Known rows, with every step that occurs:
biras/febas/fakun: [  5  22 -19   3   4  14  30  21   6   8 -23  -9  17  -6   2  33  -3  14
  22  -2   2  -2   6   2  26  12 -24   1  19]
febas/zotom/pever/biras: [ 13 -55  -4   3  16 -19  85 -19  -9   3  -4 -10   4  19 -16 -23 -44   3
  21   5  -8   7 -15  36   6  -7  35  11 -34]
biras/pever/zotom/fakun: [-22 -23  -5  25 -24  13 -17   2  -7   7   4  -4   2 -18  26  23   4 -19
  -9  18 -20  17   9  29 -10   7  32 -12  66]
fakun/biras/febas/fope: [-12 -20   4   0   3  -3   5  16 -11 -12 -14 -11  27   1  -7 -38  34   3
  11 -10   8   6  35 -48  13  21   4   0  -8]
zotom/pever/biras: [ 10 -13  -4  -3  19  -6  32 -15  10  -5  -4   5  -3  10  -8  12 -15   5
  10   9   3   9 -24  32   3 -13  19   1 -25]
nuvag/febas/fakun/biras: [  2  -7   5 -14   2 -20  20   1   7   9  27   9  -6  -7 -17 -12  19  10
  -5  -5  10 -11   5   4 -14 -10 -25  11 -10]
pever/biras: [  2  11  -1  -7  10 -10 -29  -4   2  -7  28   7   2  -6  -2   3 -16   1
   2   7  21   3   0  21  23  -7   8 -11 -45]
fope/zotom/fakun/biras/pever: [-19 -44  36 -10  -6 -21  52   5   9 -15  15 -11  27  10  24 -17  12 -34
 -29  10  -1   3  17  -1 -11  10   8   2  48]
pever/zotom/nuvag/febas/fakun: [ 13 -25 -10  15  -8   7 -60  13  -3  39 -21   7 -19 -15  -7  27  16  24
  18  -5  11 -18 -28  -7  -7 -18  25  -7  25]
fope/zotom/fakun/biras/febas/nuvag: [-11 -42  19  -8   3 -10   8  -8   7 -14 -77 -42  14  24  29 -30   1  -8
  -7   2 -24   7  -4  -8  -9   9 -23  -1  35]
pever/zotom/nuvag: [  8  -5   5  21 -10  27 -75   6 -14  14  -3   5 -17  -8   8  14  32  14
   0  -5  21  -2 -11  -2   7   6  44 -20  -3]
febas/fakun/biras/pever/zotom: [ -6 -51  13   6 -19 -11  32  26 -10  15  11   6   3 -16  10  24  18 -24
 -13   4 -10 -15  28  -2   0  26   8 -15  42]
fope/zotom/pever/biras/febas/fakun: [ 24 -56  -3 -13  24 -22  96  14  22   2 -70 -11  27  23 -13  38 -48   3
  37   4 -11 -21 -37 -14  17 -11 -16  -3  37]
nuvag/febas/pever/biras/fakun: [ -1  59   5 -16  16 -12 -27  -7   1   8  64   8 -20 -12 -17  15 -56  -3
 -19  -4 -24   1  -8  33   3 -32   1   6 -40]
pever/zotom/nuvag/febas/fakun/biras: [ 10 -56   8   7 -11  -6 -45  13   0  28 -23   8 -16  -3  -9   0  38  16
  -8 -10  13 -18  -8 -24 -25 -13  16  -8   6]
biras/febas/nuvag/zotom/fope: [  8  50 -22  27  -9  28 -22 -22   0   3 -63   7  17  -9  19  -3 -17   2
  10   1 -47  16 -14  10  -4   3 -23   4  34]
pever/biras/febas: [  3  23 -16   3   6  -1 -15   4  -1 -17 -28  -2  25   2  -2  11 -16  11
  11   8  13  11   3   2  27  -1 -16  -7 -29]
zotom/pever/biras/fope: [  9  -7 -27 -12  13  -8  16  -6  17  -3 -37  -3 -16  25 -14  22 -15  12
  18   8  10   6 -22  -7  -7  -6  -9   9 -33]
febas/zotom/fope: [  4  -9   5  11   0  -3  62 -20  -7   2  62   5   5  -5 -16 -52 -23   1
  11 -11 -19   3  16  38  17  -6  17   6   5]
fope/zotom/pever/biras/febas: [ 20 -19   2  -4  19 -13  69  -3   7 -22 -56  -7  25  25 -14  14 -34   7
  26   7  -8  -5 -38 -10  15 -12  -8  -1  11]
pever/zotom: [  2  15  -1  12 -12  20 -42  -4 -20  -1  39  13 -21 -21  -4  12  14   5
   8   1   0  -3  -3  12   8   6  18 -15   2]
biras/fakun: [  2  57  24 -13   8  13 -15  -3   0   5  95   7 -17 -15   2  12  26   4
 -11  -4   3   3   1  11  18  11  17   9 -13]
fope/zotom: [  8  24  22 -13   9  -1  16  -4  -7 -12  53   2  -2  -5  -4   1   0  -2
  12  -2  14 -17 -14  -2  23   4   1  -3   6]
febas/pever/biras/fope: [ -6  36 -29 -13  10  -4 -25   9   6   0  -8  -8 -19   9  -4  25 -61  -7
  -2  -1   3   2  12   0  14  -6 -26  -6 -56]
zotom/fakun: [-16  10  -2   2   1  16 -23 -12  12   0  21  -7  -3  -4  17  -2   7   1
  -7   7   4  21   2  33  -5  -6  17   2   9]
nuvag/febas/pever/biras/fope: [ -5  53 -39 -11   6 -13 -34  -2   1  -2 -10  -1 -25   4 -21  16 -60   7
   3   0  -2  -2  -5   0  -5 -28 -45   8 -49]
nuvag/febas/fakun/biras/fope/zotom: [ 10 -24   1 -38   0 -36  27  13  15   1   0  -1 -14  16 -28  -2   5   8
  11  -8  14 -37  -9 -63 -18  -6 -60  16   5]
zotom/nuvag: [  6  20   7   8   6  21 -44   4   0  10   2  -3  -2   0  13   6  36  15
  -5  -5  38   5  -6   8  19   5  35  -1 -19]
febas/pever: [ -4  61  -1   4  10  23   3  -1 -11  -2  41  -4 -16 -12   4  18 -29  -8
 -11  -8 -10   4  13  43  19   2   5  -3 -19]
fakun/biras: [ -3   9  22  -7   1   0   8  -6  -4 -16  48   7  -3   1   0 -24  36  -1
 -22  -4  19   5  20   5   0  14  -2   0 -38]
biras/pever/zotom: [ -5  13  -1  25 -23  12  -9   9 -27   1  36   7  -2 -27  13  30  13 -13
   1  10  -9   0   9  17  13  21  24 -11  44]
fope/zotom/nuvag/febas/fakun/biras: [ 16 -52  31 -18   9 -27  10  15  15  18 -15  -1   5  12 -10 -13  23   9
  -3 -14  30 -33 -21 -38  -8 -16  -1   5   8]

Rows:
[-22 -86  34 -23  11 -24  11   6  11  -2  13 -18  16   9   3 -57  10 -23
   3  -7   5  -6  18 -43 -10  -1  32  -6  26]	febas/fope/zotom/fakun/biras
[  0  36 -11  25 -10  12 -13 -21 -10   5  42  27 -31 -28 -30  -6 -40  -2
  -3 -14 -58  -2  -4  41 -15 -41  -7 -12  38]	nuvag/febas/pever/zotom/fope
[ -7  40   4   9   1  17  31   8  -9 -24 -17  -8   9   8   3  -6  -9  -6
 -28 -12 -12  11  35   9   8  14 -26   0 -27]	fakun/biras/febas/pever
[  1  18 -25 -17   5 -12 -40   3   8  -5  -3  -2 -11   9  -7  15 -14   8
  10   8  27   0   1 -20  14   0 -24  -2 -55]	pever/biras/fope
[ 15  36  -9  14   1  36  30 -22  -2  -4  -7  21  -3   1   5  24   9   4
   6   8  -7  13 -33  14 -28   2  26  18  -1]	nuvag/zotom/pever
[  8  48  -3  15  -6  25  -6 -21   8  -1  40  40   9 -18  -1  -5  -4  -6
  -5  -1 -15  10  -5  14 -11 -10   6   2  14]	nuvag/zotom/fope
[  3  14 -22   3  10  -7 -39  -3  -8  -1 -77 -26  10   3  17  10 -31   9
  16  10 -11  11 -11  19  30   6 -20  -8 -22]	pever/biras/febas/nuvag
[ -4  74 -16  17   3  31  14   7 -12 -12 -12 -11   6  -4   5  23 -29   2
  -3  -8 -17  10  17  23  24   8 -16   1  -7]	biras/febas/pever
[ -1 -19  18 -15  17 -12   4  11 -10   3  44  -7   9 -11 -10 -18   0  -8
  36  -9  10 -23  -3 -37  31   7  32  -6  20]	febas/fope/zotom
[ -4   0   5  30 -21   5  14  -2  -9   2  44  25   3 -29  -1  10   5 -17
  -2   5 -35   1  13  31  10   2  16 -17  77]	biras/pever/zotom/fope
[-20 -17  -5 -17  -8  -2 -22  -3  23 -10 -12 -12 -15  23  11 -20  31  -1
 -23   4  17  18  23 -23 -30   6 -26   9 -20]	zotom/fakun/biras/fope
[  12   -3  -40   -4    5    2  -28  -20    8   14 -102   -9  -19   23
   14   32  -36    2   19   16  -19   11  -46  -14  -29    1  -11   16
  -32]	febas/nuvag/zotom/pever/biras/fope
[-15  -8   6   1 -14  18 -23 -17  11 -10  -5  13  11   4  24 -22  21 -16
 -35   9   6  26  10  -3 -48  -1  14   7 -17]	nuvag/zotom/fakun/biras
[ -1  20   6   4  -5   9  16   1  -6 -28 -10   0  18   8   0 -20  37  10
 -14  -3  13  12  24 -12   6  19 -28   4 -22]	fakun/biras/febas
[  2  28  -7  12 -12  20 -26 -10 -16 -10 -78  -7  16   5  28 -11  16  -2
 -11   3 -13  16   0 -18 -18  28 -25   7 -20]	fakun/biras/febas/nuvag/zotom
[  8 -30  11  -4   4 -12 -13  12  14  24 -18   3  -1   6  -5 -11  40  19
 -12 -11  33 -12  -6 -11 -14 -12   5   9 -13]	zotom/nuvag/febas/fakun/biras
[ -1  50 -16  20 -11  18 -34 -10 -27   2  36  11 -36 -25 -19  14 -31   5
   0  -7 -32  -3  -8  36 -12 -20   2  -6   5]	nuvag/febas/pever/zotom
[  2 -27  17 -17   8 -10  29  11  10   8  28   3  -2  -1   0   0  21  -3
 -11  -6  14 -12  20   3   5  13  -9  -3 -15]	febas/fakun/biras
[  6 -19 -11 -16  -1 -13 -34  20  23  25 -50  -6 -16  20 -10   0  40  25
  -4 -10  37 -15  -3 -51 -23  -5 -27  18 -25]	zotom/nuvag/febas/fakun/biras/fope
[ -7 -32  23  22 -25  -9  29  -2  -5 -10  44  28   6 -17  -3 -18  26 -26
 -27  -1 -32   1  31  13  -7   8   8 -18  55]	fakun/biras/pever/zotom/fope
[  5 -27 -12  25 -18   1 -27  27  -8  41 -30   4  -1 -20   7  45  14   6
  11   3   2 -16 -17   2  -2  -4  27  -2  68]	biras/pever/zotom/nuvag/febas/fakun
[-11 -42  38 -20   4 -14  21  -9  15 -17  22 -10   6  15   9 -36  15 -17
 -22   0   8  -1   5  -7 -16  -5   3  -4   7]	fope/zotom/fakun/biras
[ -8  15 -12  -2   7  -7 -36  -1 -13   8  38   1  -3 -24 -22 -27  13  16
  34  -6   5  -3  -3 -11   4 -12  19  13   7]	nuvag/febas/fope
[ -9  -5  -6 -21   1  -1 -11   0  19  -6  -3 -16 -12  18   7   4  -3  -3
  10   5  11  -4 -11 -30  -8  -4 -22   6  22]	biras/fope/zotom/fakun
[  4  -3  17 -30  -1 -17  16   3   4 -22  18  -2 -12  22 -10 -18  26  -5
  -5  -6  26 -20   7 -58  -2  17 -35   4 -25]	fakun/biras/fope/zotom
[-23  -9   9  12 -23  10   9  -4   6  -8  -8  10  29   0  40  -5  19 -33
 -41  19  -1  28  21   8 -43  16  17  11  24]	nuvag/zotom/fakun/biras/pever
[  5 -17 -20   9   3 -12  43  -1 -19  -8 -25 -15  32  11  -7 -26 -44  10
  23   3   2   9  11   5  29   5   0   1 -38]	pever/biras/febas/zotom
